What can hang from each mark
fofezod: tobubiz toma zegi
lenala: tobubiz zegi
tobubiz: kiped toma zegi
toma: lenala tobubiz zegi
kiped: toma

Known rows, with every way that one mark hangs from another
toma(lenala tobubiz): [0.997 0.786 -3.942 0.569 -0.912 -1.243 -2.426 0.844 -1.235 2.245 0.743 0.758 3.153 -1.788 -0.937 -1.410 2.174 -0.703 3.534]
fofezod(toma zegi): [1.415 0.812 3.634 2.876 -1.574 1.411 -1.047 -0.297 -3.103 -6.328 5.129 0.185 1.360 3.041 -2.556 1.283 0.644 -1.239 3.357]
tobubiz(toma(zegi)): [1.548 1.187 -1.934 -1.862 -1.633 1.575 0.002 -1.366 -1.591 -2.731 -1.298 1.655 0.840 1.118 -2.342 2.263 2.670 -3.351 1.645]
fofezod(toma(lenala tobubiz) zegi): [1.883 1.079 0.681 3.419 -1.445 -0.635 -2.841 -0.926 -3.645 -4.659 6.248 0.799 3.764 3.569 -2.330 -1.986 2.207 -0.588 4.433]
fofezod(tobubiz(kiped) toma zegi): [-3.022 -1.897 6.593 6.632 2.559 3.256 0.128 -2.686 -1.212 -6.285 7.861 -3.135 0.710 4.731 -2.439 -0.208 2.304 -1.121 1.595]
lenala(tobubiz(kiped(toma) zegi)): [-4.535 -1.411 4.348 -0.031 -0.672 2.351 1.473 0.836 0.292 1.720 1.605 -1.640 -1.373 -0.371 -0.921 -0.936 4.180 -3.973 1.356]
kiped(toma): [-1.073 1.661 -0.246 -2.587 -0.865 2.842 1.725 4.982 -0.718 -0.176 1.574 1.051 -0.502 -4.271 -1.555 1.354 0.236 -4.160 3.667]
tobubiz(kiped toma(lenala zegi)): [-1.601 -1.737 -3.516 0.654 -0.900 1.019 0.554 -3.153 -1.125 -1.710 0.035 1.857 1.932 2.663 -2.012 1.074 4.756 -2.743 1.910]
toma(lenala tobubiz(kiped zegi)): [-1.788 -1.590 -4.095 1.201 -0.054 -1.007 -1.987 -2.339 -0.510 3.190 0.949 1.198 3.541 -1.016 -0.801 -3.014 5.163 -1.561 2.162]
fofezod(tobubiz(kiped toma) zegi): [-3.324 -1.730 3.142 3.156 0.281 4.740 1.065 -3.398 0.507 -3.903 2.882 -5.062 0.214 2.489 -1.972 -0.989 2.629 -1.533 2.057]
fofezod(tobubiz(kiped toma zegi)): [-3.262 -1.028 0.784 1.045 3.369 4.397 1.897 -4.065 1.158 0.486 -0.024 -1.843 -0.249 1.479 -1.412 -0.833 4.015 -4.003 0.690]
toma(lenala): [3.244 0.881 -2.612 -0.365 -1.949 0.482 -0.018 1.924 -1.280 0.820 -0.526 0.617 2.111 -1.454 -0.811 1.311 -0.076 -0.903 3.826]
lenala(tobubiz(kiped toma) zegi): [-5.136 -2.619 4.954 0.941 -1.405 2.163 -0.362 -0.374 0.055 -1.868 1.493 -3.204 -0.999 3.186 -1.523 0.511 4.462 -3.514 -3.050]
tobubiz(kiped toma zegi): [-3.637 -1.050 -2.649 -1.136 0.675 3.194 1.660 -4.997 0.222 1.076 -2.517 1.798 0.044 1.584 -1.609 -0.350 5.444 -5.153 1.586]
toma(lenala zegi): [4.988 -0.704 -1.819 -0.264 -3.593 -1.345 -1.498 0.569 -2.432 -2.753 1.611 1.309 4.055 -0.556 -1.465 1.857 2.001 -0.128 1.020]
lenala(tobubiz(toma(zegi))): [-0.172 0.887 3.175 -0.662 -2.005 1.524 0.146 0.363 -1.089 -0.984 -0.118 -1.393 -0.859 2.223 -1.745 0.928 3.024 -3.078 1.727]
tobubiz(kiped(toma(zegi))): [-5.096 -2.701 0.856 0.883 -0.433 1.888 1.207 1.433 -0.119 -1.548 2.950 0.665 -0.100 -2.505 -1.732 2.243 3.230 -2.876 0.753]
toma(lenala tobubiz zegi): [2.692 -0.842 -3.155 0.692 -2.578 -3.059 -3.931 -0.526 -2.367 -1.309 2.924 1.415 5.124 -0.931 -1.642 -0.812 4.299 0.090 0.783]

Rows
[0.105 0.847 0.701 -2.416 -2.153 1.673 0.840 5.325 -1.306 -0.516 3.282 -0.242 1.129 -2.004 -1.200 -0.868 1.284 -3.795 2.222] => kiped(toma(lenala(tobubiz zegi)))
[0.383 -0.796 0.403 0.598 -1.680 0.556 0.362 0.157 -0.664 2.128 0.357 -0.857 1.403 0.628 -0.473 -0.926 2.765 -1.670 2.825] => toma(lenala(tobubiz(kiped zegi)))
[-4.070 -2.492 4.824 3.261 -0.020 4.498 1.202 -0.397 0.653 -3.845 5.429 -5.459 0.243 -0.462 -1.664 -1.070 1.897 -1.137 1.767] => fofezod(tobubiz(kiped(toma)) zegi)
[1.538 0.760 0.386 -2.233 -2.740 0.615 0.647 4.484 -2.029 -1.646 3.859 0.840 1.866 -1.775 -1.548 -0.404 2.253 -3.186 2.914] => kiped(toma(lenala(tobubiz) zegi))
[0.297 1.867 -0.168 -2.341 -1.630 1.933 1.712 5.404 -1.210 0.879 2.317 0.390 0.523 -2.353 -1.036 -0.806 0.772 -3.729 4.932] => kiped(toma(lenala(tobubiz)))
[1.467 -0.384 2.620 3.233 0.100 -1.026 -1.050 -0.139 -3.381 -3.860 5.411 2.408 2.208 4.545 -2.191 1.412 3.207 -1.845 1.606] => fofezod(toma(lenala(tobubiz(kiped)) zegi))
[0.772 0.915 -1.461 -2.765 -1.943 1.691 0.792 4.993 -1.337 -1.004 2.732 0.996 1.801 -3.089 -1.319 -0.046 0.734 -3.668 2.215] => kiped(toma(lenala(zegi)))
[0.770 1.832 -0.399 -2.925 -1.688 1.914 1.656 4.463 -1.242 1.210 2.096 0.682 0.875 -2.307 -1.011 -1.635 1.517 -4.195 4.562] => kiped(toma(lenala(tobubiz(zegi))))
[2.007 -0.624 1.701 0.026 -3.077 0.083 -1.086 2.394 -1.244 -0.532 1.531 -1.949 2.001 0.683 -0.768 0.028 1.451 -1.208 -0.047] => toma(lenala(tobubiz zegi))
[3.987 -0.783 1.269 0.294 -3.965 -1.437 -1.413 1.066 -2.319 -2.123 2.396 -0.489 3.085 1.022 -1.246 0.696 2.843 -0.288 1.013] => toma(lenala(tobubiz) zegi)
[-4.718 -2.047 -0.286 -1.022 0.301 2.822 1.864 -0.606 0.405 1.162 1.102 1.286 0.152 -2.646 -1.227 -0.401 4.354 -4.590 1.138] => tobubiz(kiped(toma) zegi)
[-3.872 -1.973 4.648 1.134 -0.797 1.884 0.704 -0.707 0.447 1.786 0.350 -2.250 -1.263 0.413 -0.753 -0.005 4.043 -2.762 0.584] => lenala(tobubiz(kiped zegi))
[2.801 1.405 1.694 2.538 4.240 1.854 0.399 -1.859 -1.860 -1.543 4.479 0.866 2.338 3.976 -1.671 -1.358 2.184 -3.183 2.212] => fofezod(tobubiz(zegi) toma(lenala))
[2.222 1.594 -3.693 -2.201 -1.571 1.733 0.148 -0.316 -1.460 -1.025 -1.647 1.125 1.797 1.628 -1.634 0.472 1.724 -3.425 2.245] => tobubiz(toma(lenala(zegi)))
[-2.062 1.483 -1.546 -2.799 -0.152 1.667 -0.007 2.860 -0.721 1.315 2.094 1.605 0.782 -4.370 -1.556 -1.735 2.864 -4.597 3.001] => kiped(toma(tobubiz(zegi)))
[-3.259 -1.733 1.678 2.323 2.645 3.508 1.184 -2.854 0.641 -1.945 1.624 -2.221 -0.108 1.684 -1.901 1.092 3.560 -2.721 0.054] => fofezod(tobubiz(kiped toma(zegi)))
[-3.037 -2.964 -2.340 2.298 -0.760 -1.334 -3.135 -0.553 -0.594 0.471 2.827 -0.350 3.634 -0.693 -1.036 -1.502 4.404 -0.723 -0.975] => toma(lenala(zegi) tobubiz(kiped))
[3.671 2.458 -5.318 -3.882 -1.190 1.985 0.906 -2.998 -1.405 1.337 -3.332 2.695 2.342 1.581 -1.381 -1.784 3.316 -4.723 3.906] => tobubiz(toma(lenala) zegi)
